What can hang from each mark
R: K Z
A: P R Z
K: P
Q: A K P R Z
G: M Q
P: A G K R
M: Y
Z: A K P

Every row comes from one small tree of marks. Brackets hold a mark, then the marks that hang from it, in alphabetical order. Every link used is in the known rows. Which tree was each row made from?
In the rows, 128 means zero.
Known rows
{Z A {P G}}: [137  82 164 114 129 141 157  99  99  75 128 123 149 131 130 103 130 149
  85 134 140 133 144 106 118  92 205 127 112 109 174 138]
{R {K P} Z}: [182  92  73 108 163 105 141 142 128 167 119  67 116 127 127 125 183 167
 120 103  88 127  94 104  90 123 119 151 123 111 128 111]
{P {A Z} G K}: [174 173 115 173 137 123 115 138 105 104 116 156  88  79 121 130 124 161
 135 119 100 126 123 172  59 117 193 121 118 100 119  79]
{A Z}: [189 119 132 118 131 123 123 162 103 156  91  96 127 131 138 139 129 168
 131 149 101 143 107 138 107 120 168 136 104  98 147 116]
{M Y}: [175  67 140 101 130 137 171 132 122 186  82  79 146 140  99 134 116 154
 121 131  65 128 147 109  94 110 155 154 105 112 139 113]
{Z {A {R K}}}: [159  75  90  91 101  69 156 121 109 131 148 103 154 118 137 113 164 160
  74 157 135 174 114 153 168 156 151 139 126  61 153 158]
{Q P}: [162 114 133 113 112 133 152 150 132 126  51  65 130 158 123 162 130 131
 125 152 110 108 160 123 107 139 139 138 140  97 108 129]
{K {P {A R Z}}}: [167 172 115 143 109  93 119 167 130 134 104 114 115 105 123 161 187 148
 147 127 132 107 113 147 103 153 149 103 110 111 146 123]
{A P {R {Z K}}}: [176  85 108 108  98 102 121 116 111 162 100 149 172 120 130 111 145 132
  97 141 116 106 127 116 157 134 141  92  76 112 117 178]
{G {Q A K R}}: [164 111 105  97  88 121 149 149 134 208 169 109 172  72  58 132 152 115
 111 101 138 106 100  69 177 123 117 125 154  90 132  98]
{R {Z K}}: [190  88 103 110 113 125 118 143 112 174 130 117 152 111 126 104 101 171
 119 104  79 114 121 107 108 113 161 136  91 109 130 127]
{R {Z A K}}: [182  82 106 107 100 115 110 125  90 150 166 122 149 121 124  85  94 174
 105  96  92 146 111  96 132 120 178 143  85  97 163 141]
{A P Z}: [191 113 162 119 140 126 130 135  96 143  67  99 133 145 133 141 146 139
 131 164 113 132 119 117 128 116 159 122 101 104 130 146]
{K {P G {R Z}}}: [155  93  89 127 128 124 115 150 140 124 119  88  99 126 108 107 162 166
 132  77  91  75 118  96  44 107 158  89 124 182 132  78]
{Q {A P}}: [158  99 162  97 118 114 165 136 121 164  95  93 160 152 111 152 143 122
 125 145  97 115 129  74 151 117 119 106 115 108 111 139]
{Q A K}: [163 102 124  89 113 118 151 149 129 183 138 103 166 119 110 155 130 166
 108 111 104 130  95  87 126 136 136 154 124  82 131  82]
{A P R}: [155  95 135  90 106 104 154 119 131 138  69 109 159 141 136 149 169 119
 102 181 130 107 151 130 149 138 143  94 105  99 117 175]
{G {M Y} Q}: [161  83 154 114 103 199 144 136 141 220  95 102 137 115  71 136 117 114
 140 134  79  89 138  92 110  87 183 168 124 134 151 105]
{G {M Y}}: [147  89 155 114 116 177 152 131 133 203  70  88 132 135 100 136 115 139
 136 136  70 110 143 111  79 100 176 176 110 111 152  97]
{R K {Z A {P G}}}: [164  52 117 137 158 104 148  86  83  83 146 145 144 113 129  62 159 169
  70 116 134 164  96 106 123  88 179 147 117 113 158 141]
{A {P G} R Z}: [154 117 127 132 116 101 128 122 104 103  69 162 136 116 140 138 173 116
  94 163 153 120 133 166 131 120 158  77  94 117 133 155]
{Z {P A}}: [174 114 189 136 136 130 165 129 126 113  89 107 155 113 110 128 140 162
 136 143 116  93 148  93  94 105 186 135 130 109 123 135]
{Q Z}: [177 119 132 109 142 116 136 157 103 181  86  85 128 118 130 112 120 167
 131 137  88 117 116 112 111 125 141 131 115 102 129 105]
{K {P A {G Q} R}}: [158 123 131 145 102 143 136 163 166 109 146  91 109  78  50 132 156 135
 154  66 113  28 157  88  64 110 186  77 171 185 115  86]
{P A G K R}: [156 130 118 153 112 126 134 139 138 104 128 118 102  87  91 111 118 172
 138 110  83  84 148 139  46 126 201  94 153 133  94  66]
{P K R}: [172 100 113 104 110 147 134 149 128 170 115  65 119 141 120 119 113 181
 139 160  63 118 117 123  97 138 180 111 133 113 121  84]
{R Z}: [188  92 104 107 135 111 123 137 123 156 103 105 127 131 131 116 135 170
 124 129  86 119 112 105  89 108 152 145 103 121 125 121]
{Z A}: [163  94 135  87 111 117 144 126 109 129 134  81 134 143 126 122 119 163
 107 137 105 146 134 110 124 127 179 146 116  87 162 136]
{Q {A P} {R Z}}: [160 105 116 121 119  81 143 121 110 176 106 117 149 119  89 103 173 106
 128 124 114 117 104  56 160 106  84  94 115 117 109 146]
{A P}: [170  92 161  91 135 128 156 121 123 139  68  79 146 149 124 149 144 132
 116 157 105 105 156 102 117 116 156 123 115 103 114 153]
{K {P G}}: [135 121 111 102 136 141 151 145 144 116 104  79 113 124 125 159 154 134
 116  95 108  84 162 129  59 110 153 114 122 125 143  97]
{A {P G R} Z}: [172  94 156 141 126 128 122 136 101 107  77 112 124 127 109 111 144 151
 127 136 120 104 125 122  95 106 184  74 122 152 120 119]

Write each row's tree
[152 101  75  89 122  94 165 153 143 160 114  68 141 122 139 157 200 144
  99 141 120 125 125 150 131 157 118 121 129  84 139 132]
{A {R {K P}}}
[159 159 131 153 101  94 156 146 138 110  64  80 125  97  78 140 155 111
 145 122 137  83 179 117 103 142 124 117 172  85  87 131]
{Q {P A} R}
[157  90  80 135 112 121  99 107 100 112 166 130  92 124 116  62 117 181
 109 113  83 141  96 116  85 118 195 108 118 140 143  83]
{P G K {R {Z A}}}
[183  66  88 109 137  67 143 105 117 146  88 130 151 120 137 111 199 138
  85 162 125 137 103 126 155 132 118 118 108 102 100 174]
{A P {R K Z}}
[141 146  85 147 142  81 173 136 142 103 134  86 115  46  73 127 196 121
 118  59 141  87 163 140  66 122 126 110 175  95 110 102]
{Q {R {K {P A G}}}}
[183 102 151 169 139 137 131 113 128  91 128 179 139  68  79  91 151 136
 123 102 132  64 128  80  94  63 197 115 130 174 113 130]
{R {Z {P A {G Q}}}}
[168  76 106 137 140  82 166 125  98 175 135 115 173 102  98  76 185 141
 112 128 123 151  70  67 176  99  93 123 135  97 126 134]
{Q A {R K {Z P}}}
[147 140  82 121 140  77 166 172 103 219 138  54 135  88  89 109 190 127
 136  89 109 131  80  85 163 145  48 104 151  82 134  89]
{Q A {R {K P}} Z}
[154 110  83 121 123 140 120 144 123 138 139 118 126 101 123 120 131 144
 113  55  93  83 137 116  66 105 152 111  94 138 144  99]
{R {Z {K {P G}}}}
[169  66 171  95 102 120 139 113 106 122 115  65 142 161 102 101 132 155
 119 148 110 121 135  73 136 133 182 103 128 123 140 148]
{Z {A {P R}}}
[155 145 115 102 138 123 138 167 116 219 135  77 138 117 109 144 152 160
 132  81 100 113  65  64 125 152  98 136 118  99 146  54]
{Q A {K P} Z}
[122  89 180 136 108 191 140 129 136 120  84 112 140 120 114 100 131 150
 129 146 122  72 140 104  75  84 222 112 142 152 147  91]
{Z {P {G M} R}}
[168  72 113  93 125  81 170 116 126 142  83 101 165 126 133 138 188 129
  85 176 134 133 135 143 163 142 128 114 127  80 104 175]
{A P {R K}}
[117  92 141 130 110 192 143 145 150 173  88  72 105 128  77 128 142 134
 144  85  77  66 150 101  34 100 181 121 133 170 159  55]
{K {P {G {M Y}} R}}
[164 149 114 165  82  92 117 156 106 106 133 189 147  51 116 121 127 149
 111  99 142 105 142 183 106 133 188  87 103 105 130 127]
{P {A R {Z K}} G}
[135 109 162 120 110 191 133 114 144 135  87 133 128 101  95 140 141  78
 120 137 133  55 166 107 109  78 194 121 136 144 124 131]
{A {P {G M Q}}}
[135 105 136 127  75 165 157 147 137 249 127 110 154  91  34 122 141  79
 145 114  99  99 122  62 162  92 124 134 139 123 153  99]
{G {M Y} {Q A R}}
[138 111 128 111 131 136 142  79  97  95 124 124 115 137 131 117 123 122
  89 143 113 139 149 130 117 117 186 114 108  90 141 132]
{Z {A {P G K}}}
[166 144 111 151 117 146 135 128 143 117 146 148 108  62  84 133 121 127
 129 110 102  79 154 139  85 105 195 114 145 126 103  94]
{P A {G Q} K}
[133  94 109 125 128  73 189 116 115 136 121 113 159  84  82 114 184  93
  90 108 141 126 137 110 156 109  91  87 157  91  97 134]
{Q {A {P G}} {R K}}
[171 110 135 105 104 120 124 143  72 174 154 100 150 108 122  80  80 170
 115 103  95 142 114 102 153 138 166 131 100  79 167 123]
{Q {Z A K}}
[137  82 119 130 112 145 142 143 141 136 112  92 120  92 104 104 143 161
 118 117 106 100 132 143  67 109 194 132 169 126 118  74]
{P {G M} {R K}}
[168  56 177 108  82 156 143 128  90 137 157  86 183 141 107  71  92 184
 111 131 108 126 125  72 154 121 214 106 115 114 176 140]
{Z A K {P R}}
[119 108 146 151 108 182 153 123 136 140  33 109 114 135  94 148 122  98
 123 120 103  91 176 133  62 105 166 156 133 129 124  91]
{Q {P {G {M Y}}}}
[155  81 117  99 108  65 179 130 121 164 110 112 179 129 119 143 191 120
  90 165 126 144 109 116 195 148  96  98 124  84 101 161]
{Q {A P {R K}}}
[180 118 107 116  80 113 115 165  98 170 117 138 163 106 144 129 124 157
 110 149 121 139 113 167 155 147 164 104  82  84 158 143]
{A R {Z K}}
[166  85 161  92 100 133 146 109  89 136 137  96 169 138 115 114 102 135
 101 124 111 131 154  92 159 128 180 122  97  82 150 172]
{Z {A P} K}
[148  88  92 123 114 117 105 129 119 103 158  91  96 135 104  87 154 170
 118  70 103 105 110  84  70 116 172  97 122 170 165  94]
{K {P G {R {Z A}}}}
[137 102 116 110 118 142 142 158 148 120 113  61 114 128 105 136 151 157
 131  91  99  71 151 114  54 118 170  87 141 158 136  79]
{K {P G R}}
[201  97 126 150  91 105 111 158 122 150 144 116 145  83  79  77 104 199
 150  77  77  80 119  86  80 124 187 106 126 146  99 104]
{P A {R {Z K}}}
[192  86 132 135 120  83 159 155 136 132 127  69 135  89  82 108 145 194
 139 114  93 106 127 113  85 138 173 125 173 114  86 103]
{P A {R K}}
[169 139 125 147  69 109 143 153 154 115  83 126 139 100  84 162 164 102
 131 149 146  66 164 124 149 150 146 103 156 122  88 155]
{G {Q {P {A R}}}}
[150 100 135 122  92 180 149 132 138 226 100  98 139  87  47 116 136  87
 140 127 104  86 148  91 130  87 157 150 141 118 157 113]
{G {M Y} {Q R}}
[161  82 156 111 110 162 139 110  95 136 139  81 139 162 122  82 116 181
 122 176  94 148  99  87 142 129 211 115 123 106 168 115]
{Z A {P K R}}
[174  91 126 136  88 154 117 171 106 176 153 122 149  61  73  68  89 150
 127  82  96  63 126 100 129 107 183  70 138 164 123  89]
{P {G {Q {Z K}}} R}
[147  87 156 123  85 183 152 151 138 242 123 114 151 120  58 140 120 105
 146 122  72 101 113  64 144  91 151 152 123 140 150  93]
{G {M Y} {Q A}}
[154 107 137 144  98 136 131 138  88 117 110 180 178  95 144 110 135 143
  85 145 151 124 123 165 148 109 191  81  81 107 168 147]
{A R {Z K {P G}}}
[144 141  86 127  93 127 117 163 112 136 128 141 137  94 139 147 153 132
 103  98 136 108 129 176 115 139 157  77  85 110 169 118]
{A R {Z {K {P G}}}}
